Each row was made from one small tree. The marks that hang from a mark follow it in brackets, in alphabetical order. Every link used is in the known rows. Write each row's tree.
Known rows
J{D}: [-1.474,-1.991,0.034,-2.104,2.094,-3.086,1.805,-1.941,-2.176,-1.292,-0.903,-0.915,-1.144,0.385,0.121,-1.523,-1.681,2.894,0.307,1.985]
N{E{U}}: [0.156,-2.513,-1.540,-2.750,-0.035,0.048,3.469,-0.454,-2.705,0.985,-1.450,0.637,-1.254,-0.939,-1.793,-0.744,-2.037,3.046,-0.664,0.459]
N{E{A}}: [-0.560,-2.067,-1.652,-5.645,2.287,-1.064,2.493,0.732,-3.225,-0.706,-3.219,-1.318,-2.630,0.753,-1.821,-0.367,-2.094,2.749,-2.839,0.530]
A{E{J R U Z} X}: [-0.087,-3.091,-1.035,1.654,-2.151,1.945,-1.795,-0.417,3.216,3.775,-2.468,0.871,-4.752,-3.240,1.579,3.905,-2.086,1.997,0.259,3.453]
A{E{J U}}: [-0.016,-2.743,-1.298,0.606,-2.517,0.792,2.009,0.673,-1.795,0.442,-1.614,-2.566,-0.892,-0.251,3.531,1.936,-2.485,3.236,-0.506,2.826]
X{A{E{R}}}: [-0.889,-1.893,-1.160,-1.862,-0.866,-1.993,3.052,2.235,1.345,1.463,-0.566,-0.653,0.013,-2.999,0.976,1.878,-3.029,-1.310,-0.741,-0.688]
N{E{A R U Z}}: [-1.215,-1.823,-1.106,-4.075,1.349,-0.387,-1.387,0.829,1.471,4.184,-6.496,1.376,-5.992,-2.509,-5.514,2.327,-3.232,0.433,1.111,1.236]
Z{X{A{E{J{D} R}}}}: [-3.674,1.777,-0.222,-0.319,0.989,-0.733,-0.496,-1.564,3.331,-1.759,-0.881,-3.854,2.964,-3.365,3.147,1.904,-2.272,1.904,-1.287,0.984]
N{E{A J Z}}: [-0.498,-0.658,-0.662,-4.938,2.325,-0.416,-0.253,0.918,-1.984,-1.006,-4.344,-2.245,-3.340,-0.045,-0.622,0.487,-4.262,3.541,-1.766,1.942]
J{E{U}}: [0.224,-2.186,-1.703,-4.008,0.745,-1.237,3.146,-0.999,-3.235,0.690,1.120,2.214,-1.411,0.445,0.197,0.279,-0.729,2.477,1.689,-0.423]
J{E}: [0.258,-1.277,-1.591,-5.585,2.333,-1.878,4.491,-1.166,-4.232,-1.125,2.159,0.974,-0.435,1.503,1.068,-0.274,-1.173,2.703,0.184,-0.630]
R{E{U Z{X}}}: [-2.621,-0.401,0.668,0.250,1.918,-0.638,-0.806,-2.400,-2.993,0.981,-0.320,0.169,-1.449,-0.706,-2.937,-0.833,-0.529,3.554,2.570,-0.076]
Z{X{A{E{J{D} U}}}}: [-3.145,-0.228,0.383,0.996,-1.311,-0.555,-0.841,-1.511,1.783,-1.441,-0.966,-2.809,3.204,-2.987,3.442,0.716,-1.575,3.044,-1.122,1.133]
R{E{Z}}: [-0.743,-1.389,0.402,-2.435,3.299,-2.186,1.173,-1.439,-3.543,0.255,-0.158,0.185,-2.805,0.539,-2.342,-1.452,-1.788,3.649,1.352,0.310]
E{U Z}: [-0.432,-3.174,0.392,-0.296,-1.240,-2.490,0.164,0.719,-2.558,2.384,-1.769,1.564,-3.123,-1.303,-1.801,0.129,-3.044,0.336,2.966,1.228]
E{A J}: [-1.171,-0.429,-2.058,-2.692,0.748,-1.160,1.262,2.365,-3.746,-1.911,-2.701,-4.499,-2.560,1.222,2.690,1.389,-2.662,2.254,-0.101,1.742]
Z{X{A{E}}}: [-1.727,-1.247,-0.043,-1.114,-1.360,-2.169,2.774,0.671,-1.695,-1.511,1.395,-1.694,3.587,-2.198,2.344,-0.264,-1.935,0.135,-2.542,-1.378]
N{E{J Z}}: [0.204,-0.304,-0.215,-3.339,1.623,-0.129,1.835,-0.401,-2.480,-1.416,-1.481,-1.294,-0.903,-0.692,0.027,-0.532,-4.494,4.096,-1.242,1.800]
R{E{J}}: [-0.946,0.692,-1.596,-1.709,2.881,0.283,2.998,-0.718,-4.403,-2.362,0.937,-3.656,-0.832,1.381,2.073,-0.556,-1.287,5.885,0.226,0.905]
N{E}: [0.332,-1.833,-1.192,-4.178,1.582,-0.928,4.633,-0.453,-3.727,-0.954,-0.283,-0.466,-0.317,-0.123,-1.049,-1.476,-2.548,3.361,-2.278,0.286]

Write each row's tree
[0.710,-3.596,-0.129,-0.036,-1.071,0.466,0.023,-0.743,-0.143,0.147,-0.390,-0.349,-2.589,-1.209,3.776,1.130,-2.322,3.589,-2.500,3.328] : A{E{J Z} X}
[-1.504,-0.021,-1.252,-5.484,4.840,-2.030,1.757,-3.805,0.826,0.068,0.183,1.314,-1.773,0.094,-0.703,0.838,-0.694,3.032,1.251,0.653] : J{D E{R}}
[-2.053,1.317,-0.588,-4.321,3.534,-1.653,0.463,-2.688,-0.908,0.323,1.202,1.543,-0.592,-1.215,-1.768,1.655,-1.748,0.880,2.289,-0.893] : J{E{R Z{X}}}
[-1.364,-2.185,1.376,-0.457,-0.104,-2.115,0.463,-1.390,-2.233,-0.254,-0.284,-0.787,0.396,-0.693,0.107,0.266,-2.732,1.676,-1.223,1.477] : A{E{Z{X}}}
[-0.180,-4.029,0.938,-0.705,-2.936,-2.608,0.347,2.054,0.925,2.842,-1.794,2.001,-0.935,-3.284,-0.201,0.555,-3.557,-1.185,0.288,0.020] : X{A{E{U Z}}}
[-0.718,0.508,-0.090,-1.611,3.137,-0.450,0.679,-0.858,-3.365,-1.103,-0.179,-2.171,-2.217,0.661,0.475,-0.476,-2.488,5.125,1.420,1.408] : R{E{J Z}}
[-3.503,2.073,0.696,-4.996,4.478,-3.135,-1.483,-3.567,3.007,-0.230,0.748,2.255,0.892,-3.436,-1.776,0.306,-1.744,0.224,1.720,-1.878] : J{D E{R Z{X{A}}}}
[-1.351,-1.426,-2.265,-1.159,-0.978,-0.282,-0.172,2.690,-2.797,0.010,-3.965,-3.206,-3.563,0.324,1.725,2.101,-2.203,2.149,1.411,2.002] : E{A J U}
[-2.871,0.345,-0.945,-4.278,2.445,-1.020,-2.663,-1.240,0.530,2.618,-2.921,1.817,-3.857,-1.240,-3.250,3.409,-0.953,0.154,3.212,-0.431] : J{E{A R U Z{X}}}
[-2.242,-0.781,0.764,0.156,-1.937,-2.905,-0.699,1.178,-1.382,0.827,-0.310,1.026,0.982,-4.007,-1.229,-0.458,-2.725,-1.663,2.409,-1.733] : E{U Z{X{A}}}
[-0.123,-3.560,-2.622,-4.762,0.832,0.048,0.358,-1.171,-1.386,1.447,-0.746,3.064,-5.342,0.259,0.569,1.369,1.635,2.638,-0.557,-0.047] : J{E{A{X} U}}
[-2.158,0.492,-0.629,-2.662,1.786,-0.944,-0.621,-2.386,-0.022,2.414,0.129,2.708,-1.575,-2.101,-2.557,2.242,-1.299,0.660,3.846,-0.534] : J{E{R U Z{X}}}
[0.113,-4.196,-0.344,-0.465,-0.250,-0.418,-0.129,-1.080,2.233,3.299,-1.319,2.156,-4.464,-2.634,-0.323,2.233,-1.934,0.766,-1.263,2.386] : A{E{R Z} X}
[-2.802,0.355,0.773,-0.487,1.009,-1.732,-0.885,-0.621,-1.514,0.755,0.359,0.863,0.401,-2.973,-2.497,-1.341,-0.964,1.223,2.416,-2.392] : R{E{U Z{X{A}}}}
[-0.971,-1.044,-3.601,-2.624,0.287,3.291,-0.545,0.274,1.955,2.008,-4.462,-0.719,-5.554,-2.416,-0.245,3.122,-0.731,3.418,-1.580,1.805] : N{E{A{X} J R U}}
[-1.172,-0.229,-0.998,0.435,-0.798,-0.239,-1.039,1.382,0.324,2.569,-3.089,-0.719,-3.637,-2.659,-0.298,3.050,-3.965,0.453,4.398,2.386] : E{J R U Z}
[-1.219,0.511,-0.858,-1.018,0.947,-1.050,0.150,1.172,-0.620,0.675,-1.944,-1.955,-2.652,-1.653,0.413,2.442,-4.448,0.804,2.904,2.305] : E{J R Z}
[-3.388,1.361,0.889,-3.939,4.425,-0.583,-3.053,-3.085,-0.054,-2.679,-4.520,-3.117,-1.061,-0.453,-1.333,-0.234,-2.694,5.320,-2.388,2.602] : N{E{A J{D} Z{X}}}
[-1.041,-2.557,-2.012,-3.079,3.218,-0.179,0.710,-1.072,-2.728,-0.073,-0.842,-0.429,-5.349,1.286,-0.320,-0.574,1.762,4.517,-1.956,0.176] : R{E{A{X}}}
[-2.660,1.130,0.883,-1.814,2.716,-2.659,0.313,-0.872,-2.383,-1.119,1.506,-0.405,1.122,-2.180,-1.692,-2.136,-1.555,1.657,0.789,-2.569] : R{E{Z{X{A}}}}
